In the rows, 128 means zero.
Known rows, with every step that occurs
soza, gepapef, pogib, fomo, laga: [122 145 129 121 130 138  88 124 131 107 103 126  95 154 106 117 110 121
 129 125 139 141 144 130 115 105  96 119 124 131 131 131 118 130 129 118
 129 126 214  84 135 123 104 113 125 121 108 119 162 113 126 157 136 127
 130 114 128 119 100 130 115 146 129 133 137 136 124 130 133 144 158 108
 116 173 133]
redube, pogib, fomo, laga: [119 155 114 119 122 102 114 100 105 116 100 127 156 147 125 111 134 120
 117 138 113 143 125 119  94 142 119 121 125 122 110 167 110 130 141 110
 121 114 120  84 124 128 107 136 122 119 119 116 137 114 138 150 113 130
 129 125 132 131 126 125 118 134 113 127 156 134 132 133 135 141 115 115
 140 127 129]
fomo, vimu, zugez: [150 114 139 146 109 146 127 130 125 109 135 130 132 112 136 127 136  94
 139 135 153 131 119 124 136 123 110 130 124 131 137 117 132 119 127 126
 137 110 205 160 112 127 121 133 124 134 136 126 103 136 142 135 124 118
 131 116 130 107 133 113 144 132 108 132 130 118  80 112 134 157 120 150
 148 122 135]
soza, gepapef: [144 131 134 123 135 158 124 134 137 119 120 121 116 144 139 114 119 117
 135 120 157  97 124 131 133 111 104 127 120 102 118 137 160 137 114 124
 142 133  88 124 126  89  93 140 127 122 127 127 133 135 131 151 131 114
 125 124 126 112 128 148 122 122 133 146 117 126 130 134 145 117 165 120
 112 137 113]
soza, gepapef, fomo, vimu: [117 127 127 131 121 152 129 133 161 101 140 140 121 131 119 127  98 128
 132 126 144 132 139 112 138  73 108 120 112 121 139 108 129 131 121 109
 172 112 136 151 118  99 109 134 142 124 120 122 117 127 128 122 141  78
 126 119 129  98 105 118 128 140 139 152  98 110 116 123 137 146 166 100
 152 145 110]
vimu, zugez, fomo: [143 127 135 125 130 113 146 143 143 149 135 128 139 127 137 128 144 154
 115 125 158 126  82 136 150 117 107 128 138 125 128 119 118 125 135 150
 106 127 162 151 116 121 138 127 127 135 156 134 115 127 136 133 127 129
 136 107 124 159 154 134 135 135 129 107 154 111  99 130 131 139  98 160
 112 124 127]
fomo, vimu: [139 131 137 150 128 157 126 119 142 116 135 139 148 122 132 122 135 110
 144 126 159 128 140 119 124 117 123 124 123 128 127 119 141 127 130 120
 141 120 128 149 112 117 122 137 130 126 119 119 113 131 117 141 133 117
 126 124 131 107 119 126 135 113 122 157 117 130 139 112 150 154 139 126
 148 116 131]
vimu, zugez, fomo, gepapef, pogib: [146 133 115 138 128 119 126 131 124 142 124 137 117 137 123 146 156 154
 113 121 116 153  70 143 142 136 127 146 136 161 139  81 115 120 126 142
 107 140 179 149 122 124 137 123 107 152 143 140 103 119 125 108 135 138
 137 119 129 154 150 126 131 147 138 114 132 115 115 117  80 132 121 148
 144 158 141]
soza, gepapef, pogib, redube: [124 116 129 114 127 164 126 134 136 110 112 126 108 142 120 131 106 120
 145 127 125 129 138 141 127 124 134 127 119 131 128 134 148 127 120 141
 132 140 131 108 161 141 112 124 123 122 106 117 142 132 118 136 131 127
 126 138 121 121 116 139 118 147 140 139 101 122 151 124  98 129 164 103
 139 154 126]
zugez, fomo, vimu: [131 135 137 147 139 115 151 124 164 120 149 133 148 121 127 128 128 152
 124 119 169 137 109 122 140 117 123 122 125 127 130 103 125 126 145 129
 132 125 128 163 102 117 120 127 133 126 141 122 105 133 116 114 136 114
 128 120 126 117 127 127 140 116 134 128 129 109 142 124 136 141 112 119
 139 119 120]
zugez, fomo, gepapef: [144 144 127 143 137 116 156 138 141 154 132 144 130 142 128 147 147 145
 108 123 137 126  77 135 146 135 142 135 132 119 132 107 131 126 130 136
 121 119  99 142 116 119  87 131 128 141 163 143 116 129 119 116 136 122
 121 134 133 158 144 138 127 114 156 144 132 128 161 127 138 131 112 132
 137 123 121]
pogib, redube, vimu: [113 119 125 100 129 141 159 134 132 149 133 117 100 125 133 126 127 116
 132 132 128 106 147 122 129 158 125 126 136 123 126 150 155 124 137 133
 122 134  15 112 137 150 102 125 138 119 140 125 144 151 122 158 113 121
 120 150 128 141 128 132 130  94 131 145 123 154 147 129 131 112 120 114
 121 104 120]
vimu, zugez, fomo, gepapef, pogib, redube: [143 109 118 120 121 115 145 150 135 134 126 131 127 122 116 163 145 134
 112 132 103 160  83 144 137 135 155 147 133 152 149 104 100 117 131 160
  97 128 157 141 146 167 137 112 108 147 154 144 110 127 123 101 137 140
 126 137 129 150 146 123 134 144 135 112 138 119 124 106  64 137 118 151
 167 149 136]
vimu, zugez, fomo, redube: [151 114 135 130 121  89 139 131 147 120 140 124 157 109 139 125 139 183
 111 122 132 144 128 141 148 118 127 122 132 128 129 127 106 130 132 139
 116 137 199 164 127 137 148 128 127 122 162 148 105 127 134 104 136 118
 131 126 128 135 150 126 137 123 132 107 147  90 142 127 152 145  95 153
 104 110 136]
gepapef, pogib, fomo: [120 146 129 136 132 124  86 120 107 143 109 123 144 151 120 104 121 110
 136 123 134 131 154 120 115 119 135 122 136 136 128 128 120 125 129 119
 122 142 226 112 121 117 162 122 131 119  98 113 162 110 127 119 124 156
 131 107 119 128 111 130 123 144 137 124 140 164 118 140 137 146 111 135
 103 141 128]
soza, gepapef, fomo: [122 134 127 116 124 144 129 143 144 118 141 130 126 141 133 124 101 129
 134 117 135 119 128 119 144  88  98 121 121 110 126 133 132 137 117 125
 158 123 144 135 121  85 101 132 140 120 120 125 136 126 132 132 142 110
 130 126 126 129 118 130 116 143 147 140 114 114 134 124 152 129 180 110
 119 148 111]
gepapef, fomo: [115 138 133 122 116 131 129 124 150 142 131 140 159 143 132 120 129 131
 128 129 132 129 137 111 134 110 114 115 136 117 133 115 123 140 126 127
 147 114 141 130 107 107 139 126 142 121 119 122 129 123 137 114 129 131
 128 124 123 143 123 125 115 137 156 131 123 136 135 124 151 155 149 125
 128 115 121]
fomo, zugez: [139 136 135 130 138 155 124 134 121 154 129 122  87 146 138 123 138 139
 137 127 154 116 134 133 125 108 118 113 129 107 106 136 152 128 126 114
 108 100 128 105 120  99 105 139 131 122 102 116 106 152 134 155 109 102
 133 131 116 119 134 129 119 122 145 139 112 150 151 123 159 125 105 141
 127 117 123]
gepapef, pogib, redube, fomo: [117 109 141 138 122 136 116 125 113 128 113 135 143 136 134 143 131 110
 134 135 127 122 143 123 126 130 148 135 139 123 110 123 107 125 122 151
 132 120 108 105 140 139 144 125 126 127 117 107 138 131 123 115 120 192
 132 134 126 134 115 139 116 138 124 106 101 141 145 119 101 141 171 120
 160 138 132]
fomo, gepapef, pogib: [148 145 124 142 126 151 114 118 117 146 108 141 111 142 125 132 156 125
 127 122 106 138 111 132 110 144 149 148 131 143 129  96 142 124 118 124
 113 127 123 119 121 113 109 132 121 143 117 124 128 116 120 126 134 147
 131 136 126 123 133 117 114 125 162 147 112 154 162 116 111 133 146 135
 148 152 143]
soza, gepapef, pogib, fomo: [122 138 131 134 134 122  80 128 120 121 112 123 112 155 114 106  95 103
 134 120 138 119 151 136 121 116 117 123 125 134 129 126 142 131 115 120
 141 145 209 112 137 104 141 129 132 123  92 118 159 109 127 133 137 129
 125 109 117 117 114 137 119 151 125 120 121 137 116 144 127 122 154 114
  96 167 112]
zugez, fomo: [136 145 130 136 140  96 143 124 158 139 149 133 147 137 138 130 133 156
 119 122 170 126 103 129 149 131 132 118 137 114 120 119 141 129 133 137
 120 131 111 146 112 115 120 131 137 127 139 129 120 133 122 128 127 125
 122 114 123 145 139 147 136 125 139 121 135 126 146 131 144 129 125 136
 104 117 118]
redube, vimu: [114 138 138 121 141 137 143 123 129 153 134 126 113 122 134 118 135 125
 134 129 138 105 137 122 128 153 122 125 135 124 120 134 177 131 127 126
 128 140  33 118 120 102 113 127 140 124 126 132 140 145 124 165 123 111
 123 127 124 125 129 136 127  91 132 152 129 156 134 140 141  94 134 116
 104 111 120]
pogib, fomo, redube, vimu: [111 139 127 121 141 116 114 118 117 137 142 116 131 111 124 110 104 146
 119 118 114 114 186 126 120 137 132 111 124 123 128 174 128 139 126 108
 136 143 101 129 131 136 151 126 144 117 116 142 152 127 124 124 131 111
 114 132 135 116 115 124 140  96 124 149 143 151 150 144 184 110  89 116
  71 106 117]

Rows
[131 109 123 104 115 160 141 143 102 140 124 128  84 109 116 157 142  97
 130 139  82 146 126 141 122 160 141 148 134 151 148 115 136 112 121 138
 110 127  90 110 147 164 102 114 114 149 138 138 130 137 126 131 122 131
 135 150 134 136 139 110 125 125 135 139 115 142  98 126  67 116 125 135
 150 144 142] : fomo, gepapef, pogib, redube, vimu, zugez
[136 141 129 157 125 146 109 112  95 142 100 147 139 141 130 155 162 101
 123 133  95 117 107 128 121 128 137 145 134 133 114  97 114 126 114 133
 128 113 102 119 120 118 127 134 122 144 126 113 134 122 121 106 129 179
 140 135 139 125 125 132 113 136 141 139  98 143 142 126 110 128 179 127
 162 153 139] : redube, fomo, gepapef, pogib
[105 121 137 101 134 134 140 122 135 145 126 123 107 125 123 124 127 137
 137 131 116 133 149 128 123 158 154 136 129 141 126 136 148 123 130 136
 119 148  57 115 148 158 122 120 134 119 101 125 166 137 114 141 125 133
 121 140 116 125 117 133 121 108 139 137 119 158 126 127  97 103 141 103
 128 124 135] : gepapef, pogib, redube, vimu
[133 117 113 137  97 132 127 135 141 109 142 132 144 120 123 132 124 114
 129 133 131 137 127 111 133  77 104 120 126 130 151 103 109 126 134 119
 145 100 244 162 105 122 155 128 131 128 125 128 109 122 140 112 136 124
 137 121 131 110 128 100 136 146 122 120 118 114  82 122 128 168 117 149
 168 126 135] : gepapef, fomo, vimu, zugez
[131 122 131 107 128 133 146 139 131 151 129 123 103 114 139 118 141 107
 136 129 130 111 131 123 143 146  98 128 139 129 130 126 153 128 125 132
 122 126  54 129 123 116 120 122 137 131 136 136 138 144 138 155 112 117
 129 121 130 127 149 129 135 114 123 130 136 144  79 132 121  99 117 140
 114 117 132] : redube, vimu, zugez
[132 148 114 140 128 113 106 112  87 128 123 139 130 139 122 124 139  97
 123 133  85 120 118 124  88 149 148 147 123 112 122 143 126 130 126 121
 132 130 103 109 129 114 109 150 117 142 123 124 129 132 138 109 122 122
 122 139 141 138 129 125 125 133 128 139 136 148 138 137 121 122 106 123
 126 121 115] : redube, pogib, fomo, gepapef
[125 127 126 110 141 107 165 145 150 150 147 117 110 116 135 141 140 151
 106 129 125 119  84 132 160 134 110 129 139 126 130 127 133 126 140 145
 123 137 105 146 120 130 124 114 141 128 160 144 114 138 132 146 119 104
 130 115 126 157 156 128 140 118 127 118 147 122  96 132 118  94  99 141
 112 105 130] : redube, vimu, zugez, fomo
[131 130 130 157 125 143  95 122 125 122 130 133 160 131 125 121 111 105
 138 128 153 132 154 121 118 119 123 117 125 122 139 124 119 123 129 112
 149 117 165 136 108 129 149 132 130 124 114 123 124 123 128 118 134 108
 123 115 130  99 110 117 142 122 104 139 145 136 113 124 157 150 106 135
 123 126 117] : pogib, fomo, vimu
[128 122 124 121 133  98 108 135 111 126 137 111 129 107 126 118 107 138
 121 120 108 127 172 137 130 141 120 120 128 117 144 157 126 137 128 124
 140 130 152 134 134 152 170 119 127 122 133 144 147 133 143 117 130 119
 123 125 136 118 131 120 143 105 113 128 151 121  83 139 160 115  72 140
  78  99 127] : pogib, fomo, redube, vimu, zugez
[118 148 124 132 127  98 106 108 107 129 116 122 160 148 136 114 122 109
 137 139 116 112 121 117 101 140 133 125 123 112 115 161 132 139 136 123
 139 136 135 117 125 109 150 143 125 120 107 117 140 123 140 120 114 141
 122 118 122 137 124 136 127 137 128 111 149 138 124 144 128 131  95 130
 112 126 116] : redube, pogib, fomo
[135 131 140 130 129 166 120 123 138 122 114 126 110 150 126 113 117 128
 136 115 133 116 123 135 132 124 125 131 122 130 118 114 151 136 110 127
 134 148 167 116 133  93 112 127 127 126  96 123 144 116 123 148 140 119
 133 120 115 117 111 132 113 134 134 142 106 123 131 126 120 124 169 123
 114 154 134] : soza, gepapef, pogib
[123 121 130 120 124 101 103 127  98 125 126 113 113 106 111 113 105 137
 130 119  96 140 176 136 121 139 123 131 128 150 143 145 118 129 125 109
 124 138 237 123 131 152 196 117 127 123 103 140 155 106 138 109 130 134
 130 120 128 115 118 109 136 121 109 117 151 143  91 130 122 128  79 136
  82 132 139] : gepapef, pogib, fomo, redube, vimu, zugez
[132 116 122 130 127 156 131 130 121 133 120 140  98 131 120 147 148 106
 135 129 105 144 127 136 118 135 162 146 125 150 132 117 131 121 113 140
 106 131  94 109 141 142 104 127 112 142 122 123 116 133 114 118 130 153
 120 155 131 126 124 127 115 129 154 143 112 145 171 130  85 143 151 122
 159 140 141] : fomo, gepapef, pogib, redube
[117 101 135 147 122 161 137 131 124  96 126 138 159 123 132 159 130  82
 143 147 144 112 147 115 124 111 139 119 124 117 121 131 115 121 134 135
 147 102  53 125 131 153 117 132 130 127 140 111 108 149 126 116 127 159
 128 140 142 114 123 132 137 120 103 123 107 112 150 123 121 151 169 121
 173 108 124] : pogib, redube, fomo, vimu
[118 116 129 128 116 144 140 130 123 112 110 129 137 132 128 152 147 104
 123 155 138 125 139 125 116 115 120 113 137 116 115 158 108 125 137 138
 119  89   4  89 137 156  76 123 128 126 146 111 126 139 121 148 113 165
 134 145 141 139 125 138 119 128 116 123 117 131 163 115 144 138 186 112
 163 126 136] : pogib, redube, fomo, laga
[129 139 118 132 133  95 156  99 141 104 149 129 168 111 130 132 122 198
 109 128 106 138  99 126 115 145 168 133 118 114 109 156  98 141 138 114
 116 147 100 150 123 128 153 150 125 121 139 139 111 119 127 112 128 129
 128 135 127 136 130 138 134 129 143 114 133  95 177 126 148 127  84 104
 113  93 127] : zugez, fomo, redube, pogib
[139 140 132 157 128 146 112 131 104 133 123 145 133 135 148 153 161  88
 124 135 115  97 109 120 121 114 131 133 132 102 107 115 123 132 115 139
 135 108  56 122 110  92 111 142 133 145 153 119 117 141 125 117 121 167
 128 145 147 139 143 137 123 118 136 143 106 129 157 129 136 123 165 135
 146 129 121] : redube, fomo, gepapef
[119 136 134 120 148 113 163 125 151 135 155 127 126  97 129 127 115 187
 110 113 129 134 141 125 141 141 146 118 130 120 124 133 126 138 139 118
 130 143  25 161 125 143 125 120 143 112 153 149 132 134 117 124 133 102
 122 133 131 137 127 133 136  82 143 133 134 111 175 135 164 105  96 109
  83  95 115] : zugez, fomo, redube, vimu
[120 132 124 144 122 113 110 106 112  99 132 125 169 130 127 111 117 108
 142 131 120 117 128 109 103 140 146 130 119 124 127 146 117 128 137 106
 140 126 115 121 110 132 150 144 124 124  99 111 124 124 136 115 121 114
 125 114 132 107 110 117 137 138 105 131 131 131 108 131 136 150 103 123
 136 110 118] : redube, pogib, fomo, vimu
[135 119 116 144 114  98 108 118 101 104 126 118 156 118 135 127 117 103
 140 139 117 134 113 119 102 135 119 128 122 130 133 138 114 123 139 113
 138 128 184 134 116 142 163 143 118 131 114 120 112 118 148 110 118 124
 130 119 129 112 126 108 142 152  83 114 152 109  73 133 107 145  79 149
 146 121 128] : redube, pogib, fomo, vimu, zugez
[127 100 127  95 122 133 153 144 126 139 139 113 102 113 133 126 133 102
 139 141 119 121 148 128 135 155 124 123 134 129 135 152 148 124 132 147
 120 131  75 114 143 160 109 123 130 127 139 135 130 152 140 150 115 119
 127 139 127 133 146 125 134 109 118 125 136 141  96 124 110 115 118 134
 122 111 132] : pogib, redube, vimu, zugez
[110 107 121 103 135 105 167 150 144 143 127 119 106 108 117 143 127 148
 124 128 115 147 108 134 150 151 147 140 139 153 138 113 127 117 138 148
 106 152 109 143 154 172 144 103 127 134 135 133 132 131 125 132 125 126
 131 125 122 153 133 130 137 134 129  95 132 112  98 117  62 101 119 119
 134 129 139] : gepapef, pogib, redube, vimu, zugez, fomo
[115 100 122  85 129 155 141 148 125 116 138 114  77 115 118 131 108 115
 155 125 106 120 138 144 129 142 117 139 122 140 140 133 146 124 121 141
 126 150 138 105 171 147 120 120 125 130 121 135 142 143 129 153 129 123
 133 133 120 117 123 125 126 132 116 124 109 114  77 128  66 103 152 113
 128 152 136] : soza, gepapef, pogib, redube, vimu, zugez
[129 133 127 134 135 123  85 120 117  93 133 121 135 135 116 116  91 132
 128 113 122 127 174 141 111 114 131 124 113 128 128 141 118 136 111 116
 146 153 230 119 139 119 161 120 128 115 102 133 154 111 123 115 153 137
 118 126 123  93 100 130 125 135 131 144 122 121 143 138 159 131 133 116
  92 155 128] : soza, gepapef, pogib, fomo, redube
[130 151 130 121 135 120 147 126 157 143 124 132 135 133 125 126 146 171
 112 130 162 145  95 127 143 129 116 111 136 130 122 129 115 128 152 129
 110 105 110 123 119 120  84 117 130 120 157 132 116 127 114 165 130 116
 128 122 133 150 133 134 124 134 135 116 148 120 157 118 150 127 122 128
 139 128 131] : zugez, fomo, laga
[141 119 126 126 126  73 147 116 131 107 137 128 159  97 134 129 125 188
 106 131  92 146  98 133 128 139 147 140 123 121 124 145  94 133 137 131
 115 134 186 155 131 143 166 140 118 126 149 142 103 123 141 108 122 139
 131 125 129 145 148 129 132 145 122  97 136  78 148 123 131 137  83 140
 122 100 136] : vimu, zugez, fomo, redube, pogib
